What can hang from each mark:
k_894: k_146
k_263: k_146 k_482
k_190: k_835
k_835: k_190
k_482: k_263 k_894
k_146: k_263 k_641 k_703 k_835 k_894

Each row was made from one small tree. Brackets hold a mark, then the marks that hang from it, in the order of their numbers. Every link used is in the known rows. Write each row's tree.
Known rows:
{k_263 {k_146 k_641 k_703 k_894} k_482}: [ 1.608 -0.702  0.159  0.239  1.816  2.291  0.043 -0.362 -0.632  2.539
 -0.077  3.607  2.261  0.034 -0.254  1.050  0.480  1.713  0.738]
{k_190 k_835}: [ 3.412 -2.009  0.177 -0.710  1.112 -0.236 -0.385 -0.940 -0.725  2.355
  0.134  5.606  1.193 -0.552  0.071 -1.355  0.333  3.090  0.277]
{k_263 {k_146 k_641 {k_835 k_190} k_894} k_482}: [ 1.792 -3.220 -0.247  0.298  0.818  2.178 -0.490  0.184  0.234  4.168
 -0.074  3.080  2.345 -0.092 -0.093  0.344  0.999  1.307 -0.150]
{k_263 {k_146 k_641 k_703 {k_835 k_190} k_894} k_482}: [ 2.012 -2.930 -0.806  0.461  1.661  1.607  0.060  0.396 -0.190  3.501
 -0.388  2.463  2.071 -0.216 -0.652  1.029  1.083  1.982  1.146]
{k_894 k_146}: [ 2.743 -1.255 -0.143 -1.544 -0.224  2.217 -1.054 -1.017 -1.534  2.036
  1.573  6.059  1.595 -1.057 -0.196 -4.067  0.405  0.869  0.083]
{k_894 {k_146 k_263}}: [ 2.131 -1.378 -0.913 -1.499 -0.848  3.289 -1.330 -0.674 -1.181  0.474
  1.535  4.676  1.344 -0.334  0.036 -3.025  0.376  0.777  0.313]
{k_263 k_146 k_482}: [ 2.826 -1.413 -0.743 -0.379 -1.590  4.139 -1.727  0.257 -1.062  4.754
  1.138  4.893  1.206 -0.054  0.096 -1.127  1.175  0.553  0.673]
{k_146 {k_263 k_482} k_641 k_703 {k_835 k_190}}: [ 3.245 -3.079 -0.760 -0.151  1.139  1.529 -0.108  0.216  0.184 -1.242
 -1.274  1.721  1.483 -0.589 -0.728  1.058  0.740  2.674  1.785]
{k_263 {k_146 k_641 k_703 k_835}}: [ 1.488 -0.756 -0.069  0.081  1.642  1.104 -0.506 -1.039 -1.245  0.554
 -0.902  4.889  1.576 -1.138 -0.008 -0.802  0.602  2.416  1.046]
{k_894 {k_146 {k_263 k_482} k_641 k_703 k_835}}: [ 2.070 -1.162 -0.797 -0.657  0.502  3.125 -1.463 -0.265 -0.735  0.207
 -0.409  3.024  0.871 -1.141 -0.607  0.744  1.102  1.398  0.708]
{k_482 {k_263 {k_146 k_641}}}: [-0.332 -0.212 -0.306 -0.535 -0.579  2.651 -1.091 -1.130 -0.832 -1.476
  0.687  4.637  1.681 -0.792  0.308 -3.427 -0.171  1.562  0.174]
{k_146 k_263 k_894}: [ 0.734 -2.275  0.275 -0.890  1.994  0.068  1.273 -0.924  0.505 -0.682
  0.681  2.904  2.738  0.832  1.415 -1.529 -0.867  2.971  0.463]
{k_482 {k_894 k_146}}: [ 2.163 -1.843  1.100 -0.952  1.757  0.079 -0.222 -1.267 -0.671  2.272
  1.925  4.948  2.220 -0.961  0.171 -3.005 -0.182  2.000  0.096]
{k_482 {k_263 {k_146 k_835}}}: [-0.385 -1.496 -1.430 -0.498 -1.049  2.048 -1.408 -0.222 -0.636  0.656
  0.855  3.753  0.933 -1.002  0.766 -3.396  0.498  2.040  0.913]
{k_894 {k_146 {k_263 k_482} k_641 k_703 {k_835 k_190}}}: [ 2.995 -2.462 -1.378 -0.735 -0.025  3.089 -1.330  0.184 -0.722  0.535
 -0.050  2.626  1.141 -0.901 -1.283 -0.195  1.234  1.160  1.130]
{k_835 k_190}: [ 4.380 -3.594 -0.139 -1.291 -0.029  0.260  0.294 -0.472 -0.758  1.082
  1.303  5.595  2.460 -0.429 -0.421 -5.200 -0.037  2.043  1.079]
{k_263 {k_146 k_641} k_482}: [ 2.425 -0.497  0.417 -0.151 -0.758  4.251 -1.573 -0.575 -0.862  2.887
  0.228  5.210  1.699 -0.343 -0.103 -0.402  0.850  0.423 -0.398]

Which tree is each row?
[ 1.348 -2.689  0.224 -0.346  4.204 -2.793  1.916 -0.702 -0.028  1.150
 -0.530  3.011  2.163 -0.967  0.918 -0.863 -0.117  4.642  1.841] | {k_146 k_703 k_835 k_894}
[ 2.767 -1.871  0.932 -0.263  1.742  1.280 -0.716 -0.358 -0.211  3.215
  0.521  3.504  1.511 -1.393 -0.272  0.424  0.767  1.992  0.399] | {k_263 {k_482 {k_894 {k_146 k_641 k_703 k_835}}}}
[ 1.274 -1.706  0.640 -0.380  2.864 -0.191 -0.006 -1.170 -0.264 -0.391
  0.303  2.986  1.907 -1.163  0.009 -0.182 -0.061  2.822  0.635] | {k_482 {k_894 {k_146 k_263 k_641 k_703 k_835}}}
[ 2.904 -3.443 -0.096 -0.303 -0.103  2.155 -0.733 -0.092  0.713 -0.282
 -0.895  2.448  1.857 -0.441 -0.090  0.171  0.650  1.821  0.122] | {k_146 {k_263 k_482} k_641 {k_835 k_190}}
[-0.603 -2.119 -1.264 -0.097  1.249  0.528  0.093 -0.346 -0.293 -1.041
  0.150  2.393  1.998 -0.700 -0.070 -2.316  0.029  2.795  1.349] | {k_482 {k_263 {k_146 k_641 k_703 {k_835 k_190} k_894}}}
[-1.067 -1.663 -1.639 -0.244  0.951  0.635 -0.095 -0.053 -0.517  0.362
  0.603  2.441  1.377 -0.733  0.644 -2.267  0.241  3.088  1.883] | {k_482 {k_263 {k_146 k_703 k_835 k_894}}}
[ 1.147 -1.513 -0.111  0.515  2.050  1.616 -0.074 -0.099 -0.248  3.311
 -0.774  2.842  1.803 -0.443  0.044  1.966  0.935  2.254  0.711] | {k_263 {k_146 k_641 k_703 k_835 k_894} k_482}
[ 1.937 -3.395  0.742 -0.096  4.793 -2.818  2.273 -1.099  0.286 -0.942
 -1.196  3.029  3.163 -1.038 -0.259 -0.964 -0.339  4.167  1.102] | {k_146 k_641 k_703 {k_835 k_190} k_894}
[ 2.455 -1.734  0.123  0.014 -0.142  2.693 -1.206  0.086 -0.554  5.231
  1.516  4.065  1.574 -0.064  0.229 -0.328  0.841  1.174  0.599] | {k_263 k_146 {k_482 k_894}}
[-0.904 -0.765  0.634 -0.026  1.188  0.903 -0.538 -1.281 -0.154 -0.977
  1.159  3.486  2.266 -0.782  0.474 -2.410 -0.618  2.337  0.068] | {k_482 {k_263 {k_146 k_641}} k_894}
[ 0.056 -1.463  0.664  0.137  2.326  0.337  0.202 -1.403 -0.172  1.607
 -0.519  4.420  2.619 -0.506  0.875 -0.747  0.008  2.414 -0.602] | {k_263 {k_146 k_641 k_835 k_894}}
[ 2.471 -3.140 -1.360 -0.409 -0.661  1.530 -1.088  0.012 -1.035  3.340
  0.691  4.940  1.580 -0.518  0.010 -3.203  0.968  1.708  1.005] | {k_263 {k_146 {k_835 k_190}}}
[ 2.898 -2.634 -0.546  0.080 -0.856  3.442 -1.661  0.264 -0.403  3.838
 -0.125  4.156  1.565 -0.636 -0.549 -0.386  1.416  0.707 -0.011] | {k_263 {k_146 k_641 {k_835 k_190}} k_482}
[ 1.946  0.017  0.174 -0.261  1.207  1.714 -0.341 -1.375 -1.651 -0.164
 -0.230  5.739  1.961 -0.574 -0.331 -1.636  0.148  1.910  0.965] | {k_263 {k_146 k_641 k_703}}
[ 2.127 -3.562 -0.322 -0.793  1.091  0.116 -0.443 -0.403 -0.089  1.785
  1.559  2.957  1.935 -0.628  0.067 -2.089  0.272  2.187  0.720] | {k_482 {k_894 {k_146 k_263 {k_835 k_190}}}}
[ 3.102 -1.313  1.135 -0.459  1.594  1.598 -0.486 -0.561 -0.519  2.699
  0.956  3.957  1.833 -1.044 -0.550 -0.110  0.459  1.623  0.353] | {k_263 {k_482 {k_894 {k_146 k_641 k_703}}}}
[ 0.746 -2.129  0.332  0.225  3.685 -0.044  1.238 -0.389  0.994 -1.110
 -1.721  0.707  2.148 -0.200  0.634  3.054  0.036  3.664  1.012] | {k_146 {k_263 k_482} k_641 k_703 k_835 k_894}
[ 2.141 -3.933 -1.380  0.047 -0.048  2.151 -0.635  0.993  0.045  6.185
  0.869  2.716  1.794  0.162  0.171 -0.440  1.264  1.463  0.798] | {k_263 {k_146 {k_835 k_190} k_894} k_482}
[ 0.841 -1.798  1.558 -0.043  5.357 -2.670  2.057 -1.716  0.264 -1.145
 -1.657  3.403  2.842 -1.238  0.667  0.176 -0.528  4.462  0.634] | {k_146 k_641 k_703 k_835 k_894}
[ 3.025 -3.155  1.012 -0.572  1.590 -0.448  0.213 -1.248 -0.013 -0.393
 -0.833  5.021  2.572 -1.476 -0.097 -2.859  0.053  2.596 -0.216] | {k_146 k_641 {k_835 k_190}}
